Every row comes from one small tree of marks. The marks that hang from a mark follow it in brackets, in the order of their numbers. Every link used is in the known rows. Which tree was each row made from?
Known rows
k_54[k_819[k_859[k_329[k_125[k_38]]]]]: [ 0.17 -1.79 -4.13 -3.75 -1.17  2.61 -4.46 -0.81 -5.18 -0.34  0.31 -5.86
  4.42 -0.29  0.60  1.52  0.61  0.00 -2.94 -6.00 -0.39  1.13  4.16  3.92]
k_38[k_819]: [ 0.38 -3.77 -3.98 -1.95 -0.09  2.07 -1.65 -1.87 -3.30  0.50  2.88 -1.06
  1.43  2.02 -0.92 -2.72  0.60 -1.53  0.64  1.61 -0.51  2.38  0.50  0.84]
k_54[k_819[k_859[k_125[k_38] k_329]]]: [ 0.12 -1.86 -4.20 -2.68 -1.04  2.40 -3.31 -1.54 -3.31  0.62 -1.34 -5.50
  4.43  0.12  0.48  1.68  1.32  0.49 -1.68 -4.31 -1.04  0.97  5.41  4.96]
k_329[k_38[k_859] k_54 k_125[k_819]]: [-4.00 -4.42 -5.85 -4.11  1.61  5.09 -6.62  4.04 -6.73  5.29  2.88 -4.35
 -0.21 -1.60 -2.02  1.76  2.88 -5.40 -4.57 -7.23  2.32  2.43  0.68  3.02]
k_54[k_819[k_859[k_125]]]: [-0.66 -3.30 -4.17 -4.92 -0.03  1.39 -3.32 -3.30 -3.53  0.62  0.50 -3.86
  1.46 -1.26 -1.27  2.57  1.19  0.57 -1.74 -3.72  0.47 -0.50  5.25  2.63]
k_54[k_819[k_859[k_329[k_38 k_125]]]]: [ 1.37 -1.65 -4.74 -4.73 -2.20  4.16 -6.18 -1.42 -3.74  0.95  0.17 -6.63
  2.72 -1.09 -1.55  1.44  0.59 -2.01 -2.44 -6.15  0.53 -1.19  5.34  5.45]
k_819[k_859[k_54 k_329[k_125]]]: [-0.83  1.74 -1.36 -3.32 -0.48  3.63 -4.06 -1.38 -2.63 -0.28  0.68 -4.47
  1.99 -3.40 -0.68  2.16 -0.75 -2.48 -1.44 -2.84  2.34 -1.37  4.17  2.96]
k_819[k_54 k_859[k_329[k_38[k_125]]]]: [ 2.06  1.48 -2.57 -1.95  0.63  0.59 -3.97 -0.66 -1.49  2.76 -1.06 -5.42
  1.93 -2.76  2.20 -0.66 -3.34 -1.65 -1.51 -2.24  3.23 -1.92  0.14  4.38]
k_125[k_38[k_859[k_54 k_329]] k_819]: [-4.10 -0.93 -5.30  1.33  0.54  6.04 -3.26  1.59 -5.57 -1.37 -1.81 -1.81
  4.40  0.90  2.54 -0.22  3.63 -0.13 -1.87 -2.38  0.85  5.00  1.14  3.62]
k_125[k_38[k_859]]: [-1.64 -2.61 -4.18  0.64  1.58  2.06 -1.07 -1.35 -6.60  2.80 -1.05 -2.68
  1.89  0.71  0.87 -0.03  0.65 -1.20  0.03 -2.96  1.15  2.63  0.40 -0.85]
k_859[k_329[k_125]]: [ 0.74 -0.72  0.05 -0.52 -1.18  4.25 -2.90  0.33 -2.07  1.43  0.28 -2.84
  3.46 -1.31 -1.59 -3.13 -1.73 -2.05  0.71 -1.75  2.24 -0.84  4.28  2.84]
k_819[k_54 k_859[k_125[k_38]]]: [-1.21 -0.48 -2.59 -2.56  2.05 -0.92 -1.65 -0.66 -3.44  3.23 -0.76 -5.00
  1.39 -2.92  3.25  3.22 -2.42  1.17 -1.02 -2.32  1.50 -0.31 -1.34  0.46]
k_819[k_54 k_859]: [-0.46 -0.07 -2.56 -4.37  1.31  0.02 -1.83 -2.21 -3.49  0.32  0.14 -2.73
 -0.29 -3.66  1.67  0.66 -2.00  0.82  0.28 -1.43  2.09 -0.02 -2.30 -1.29]
k_819[k_54 k_859[k_125 k_329]]: [-0.31  0.95 -0.18 -2.78  0.90  1.77 -2.22 -0.37 -1.49  2.02 -2.07 -4.21
  1.46 -3.90  1.04  0.09 -2.57  0.06  1.35 -1.27  3.13 -1.17  0.89  3.25]
k_859[k_329[k_38 k_54 k_125]]: [ 2.10 -1.24 -2.73 -2.17 -2.02  5.08 -6.05  3.44 -1.18  4.94  0.85 -5.41
  1.78 -1.76 -3.10 -2.47 -0.39 -5.14 -0.63 -3.05 -0.43  0.04  3.52  4.94]
k_38[k_125]: [ 1.14 -2.63 -1.91  0.50  1.59 -1.35 -1.53 -2.26 -2.04  1.92  2.21 -1.20
  2.11  0.21  0.28 -2.92 -2.63 -0.93 -2.16  0.43  2.80 -0.97  3.47  0.51]
k_859[k_54[k_819] k_125]: [ 0.67 -3.52 -4.27 -2.52 -0.28  4.40 -4.89 -0.61 -0.55 -0.51  0.68 -2.96
  1.83 -0.41 -3.11  1.65  1.52  1.31  0.62  1.03 -1.94  0.30  6.79  4.91]
k_125[k_38]: [ 0.71 -2.06 -4.04  1.06 -0.98  0.62 -0.85 -0.80 -3.28  1.61 -0.16 -2.37
  3.32  0.95  1.99 -1.26 -0.49  0.41 -0.62 -0.68 -1.13  2.09  0.57 -1.17]
k_819[k_54 k_859[k_125 k_329[k_38]]]: [ 1.21  1.39 -1.90 -2.73 -0.22  2.59 -3.91  0.05 -1.16  3.71 -2.67 -5.87
  1.39 -3.75  0.88  0.87 -2.57 -1.38  0.51 -2.07  2.79 -2.60  1.14  4.89]
k_819[k_859]: [-0.86 -0.65 -2.97 -3.30 -0.11 -0.09 -1.06 -4.21 -3.67  0.96  0.69 -2.21
  0.35 -2.66  0.41  1.17 -0.43 -1.26 -1.57 -2.49  2.11 -0.75  1.61 -1.69]

Which tree is each row?
[-1.62 -3.33 -5.23 -1.06  3.12  2.49 -2.07  0.39 -7.26  2.02  0.74 -3.50
  1.97  1.99  1.83 -0.32 -0.05 -0.66  1.21 -1.06  0.00  4.91 -4.40  1.11] => k_125[k_38[k_819[k_54] k_859]]
[-3.07 -3.30 -4.00  0.99 -0.15  1.41 -1.81  1.56 -3.06  2.25  0.45 -1.71
  4.34  1.02  2.84  0.29  0.90  1.36 -3.14 -1.89  0.77  2.35  2.33  1.49] => k_859[k_125[k_38 k_819]]
[ 0.55 -5.53 -7.27 -3.81  2.25  2.74 -6.49  0.91 -4.97  4.56  1.96 -5.31
  0.29  0.31 -3.50  0.26  2.31 -4.42 -3.32 -4.62 -0.37  2.26  3.36  5.86] => k_329[k_38[k_125 k_859] k_54[k_819]]
[-1.85 -2.44 -3.79 -2.90  1.00 -0.02 -2.82 -0.84 -6.35  2.76  3.98 -5.28
  2.83  0.78  1.34  2.72 -1.08 -2.48 -3.59 -4.51  0.98  1.37 -0.18  0.37] => k_329[k_125[k_38[k_819[k_859]]]]
[-1.66 -2.01 -2.87 -0.11  4.29  1.63 -2.78 -2.31 -4.72  1.48  1.52 -2.28
  0.63 -0.66 -1.52  0.50 -0.62 -2.69 -1.29 -0.56  4.03  0.17  3.57  2.29] => k_38[k_125 k_859[k_54]]
[-0.88  0.16 -1.56 -3.95  0.06  1.86 -1.94 -0.40 -1.44  3.51 -0.53 -3.84
  1.01 -3.43 -1.29 -0.15  0.53 -3.10 -0.63 -2.89  1.05  0.23  4.01  3.01] => k_819[k_859[k_125 k_329[k_54]]]
[ 0.13  1.84 -2.37 -2.46 -1.07  3.43 -2.71 -2.65 -1.40 -1.45 -1.02 -3.25
  1.68 -3.08 -0.13  0.31  0.33 -1.68 -0.25 -0.69  1.19 -0.11  3.43  2.41] => k_819[k_859[k_54 k_329]]
[-2.26 -4.16 -3.70 -1.16  4.55  0.61 -1.98 -2.89 -7.09  2.79  3.65 -2.09
  1.28  2.41 -1.19 -1.57 -0.68 -4.12 -1.73 -0.85  3.76  2.01  1.23  2.75] => k_38[k_125 k_819 k_859]
[ 0.94 -1.22 -4.25 -4.49 -1.75  3.19 -3.48 -2.90 -3.18 -1.83 -0.72 -3.62
  2.61 -0.91 -0.88 -0.81  1.71  0.28 -0.91 -3.14 -0.28  0.87  4.74  3.61] => k_54[k_819[k_859[k_329]]]
[-3.99 -1.36 -1.59 -1.61  2.48  6.18 -3.92  2.49 -6.48  0.58 -0.47 -2.09
  2.13 -2.00 -0.26 -1.54  0.31 -1.32  0.14 -3.78  4.79  1.79 -0.03  3.67] => k_38[k_859[k_329[k_125[k_819[k_54]]]]]
[-3.35  0.35 -4.85 -0.69 -1.34  1.55 -1.56 -0.17 -4.78 -0.77 -1.09 -2.18
  4.90  0.00  5.23  0.02  1.93  0.68 -4.70 -4.28  1.28  3.24  0.39  1.27] => k_125[k_38 k_819[k_859[k_329]]]
[-0.84 -1.24 -1.16  0.98  2.84  2.20 -1.47 -1.62 -4.54  2.47 -0.76 -2.10
  2.54 -0.19 -0.58 -3.25 -1.18 -3.45 -0.50 -2.06  5.22 -0.15  4.31  3.76] => k_38[k_125 k_859[k_329]]
[ 0.58  0.91 -2.25 -1.66 -1.92  2.57 -3.18 -1.97 -1.38  4.25 -2.02 -5.35
  2.05 -2.50 -0.57  1.11 -0.94 -3.15 -1.11 -3.36  2.92 -2.92  4.84  4.39] => k_819[k_859[k_125 k_329[k_38]]]
[-0.67 -3.50 -3.46 -0.83  0.48  1.45 -3.03  0.72 -5.30  2.88  3.93 -4.32
  3.57  2.15  0.66  0.16 -1.33 -1.73 -1.87 -2.37 -0.20  2.12  0.26  1.10] => k_329[k_125[k_38[k_819]]]
[-0.21 -0.05 -3.92  0.65 -2.47  7.08 -5.90  2.50  0.55  0.75 -1.47 -3.15
  4.02 -0.66 -0.49 -0.61  1.78 -1.32 -1.20  0.22  0.97 -0.11  5.90  7.75] => k_859[k_54 k_125[k_819] k_329[k_38]]
[ 4.06 -2.56 -5.74 -3.30 -3.08  5.71 -6.22  2.37 -0.42  1.59 -0.75 -4.74
  2.45  0.13 -3.02 -3.57  2.74 -2.64  0.29 -1.60 -3.87  2.49  4.01  6.44] => k_859[k_329[k_38 k_54[k_819]]]
[-0.76 -4.36 -4.52 -3.31  1.22  1.52 -4.24  3.68 -4.85  4.08  4.94 -4.96
  2.05  1.36 -0.82  0.08  0.65 -3.49 -2.54 -2.63 -2.67  4.65 -0.95  1.57] => k_329[k_54 k_125[k_38[k_819]]]
[-1.71 -1.10 -2.81 -1.46  0.73 -1.15 -0.86 -2.41 -3.86  3.76 -0.39 -4.38
  2.14 -1.38  1.86  3.30 -0.92 -0.49 -2.51 -3.52  1.78 -0.79  2.45 -0.18] => k_819[k_859[k_125[k_38]]]
[ 0.00 -5.75 -7.03 -4.86  0.72  5.46 -6.37  1.59 -4.37  5.40  0.10 -5.91
 -0.52 -0.43 -5.10  1.41  3.64 -4.09 -0.73 -4.64 -1.53  1.88  4.17  5.51] => k_329[k_38[k_859[k_125]] k_54[k_819]]
[-4.43 -2.47 -2.60 -2.77  1.81  5.82 -3.94  3.26 -6.16  2.09  0.99 -2.31
  1.41 -1.69 -2.03 -1.79  2.75 -4.05 -1.48 -5.18  3.16  3.60  2.18  3.43] => k_38[k_859[k_329[k_54 k_125[k_819]]]]
[-2.95 -1.09 -3.25 -2.77  1.51 -0.37 -2.90  0.39 -2.82  0.53  2.35 -1.53
  2.72 -1.53  2.49 -1.74  0.77 -1.86 -6.05 -3.18  2.97  2.37  2.36  3.13] => k_38[k_125[k_819[k_859[k_329[k_54]]]]]
[-0.86 -3.47 -6.51 -1.25  1.23  4.33 -3.91 -0.76 -6.21 -0.44 -0.65 -3.98
  2.23  1.30 -0.36  2.15  2.90 -0.06 -0.31 -2.40 -1.86  3.86  1.96  2.58] => k_125[k_38[k_859[k_54[k_819]]]]
[ 1.04 -1.06 -6.90 -3.70 -0.97  3.02 -5.01 -2.82 -2.87  1.52  2.29 -4.74
  0.58  0.21 -0.80  2.46  0.94 -4.01 -1.92 -0.95 -0.32  0.28  0.72  2.99] => k_329[k_38[k_819[k_859[k_54]]]]
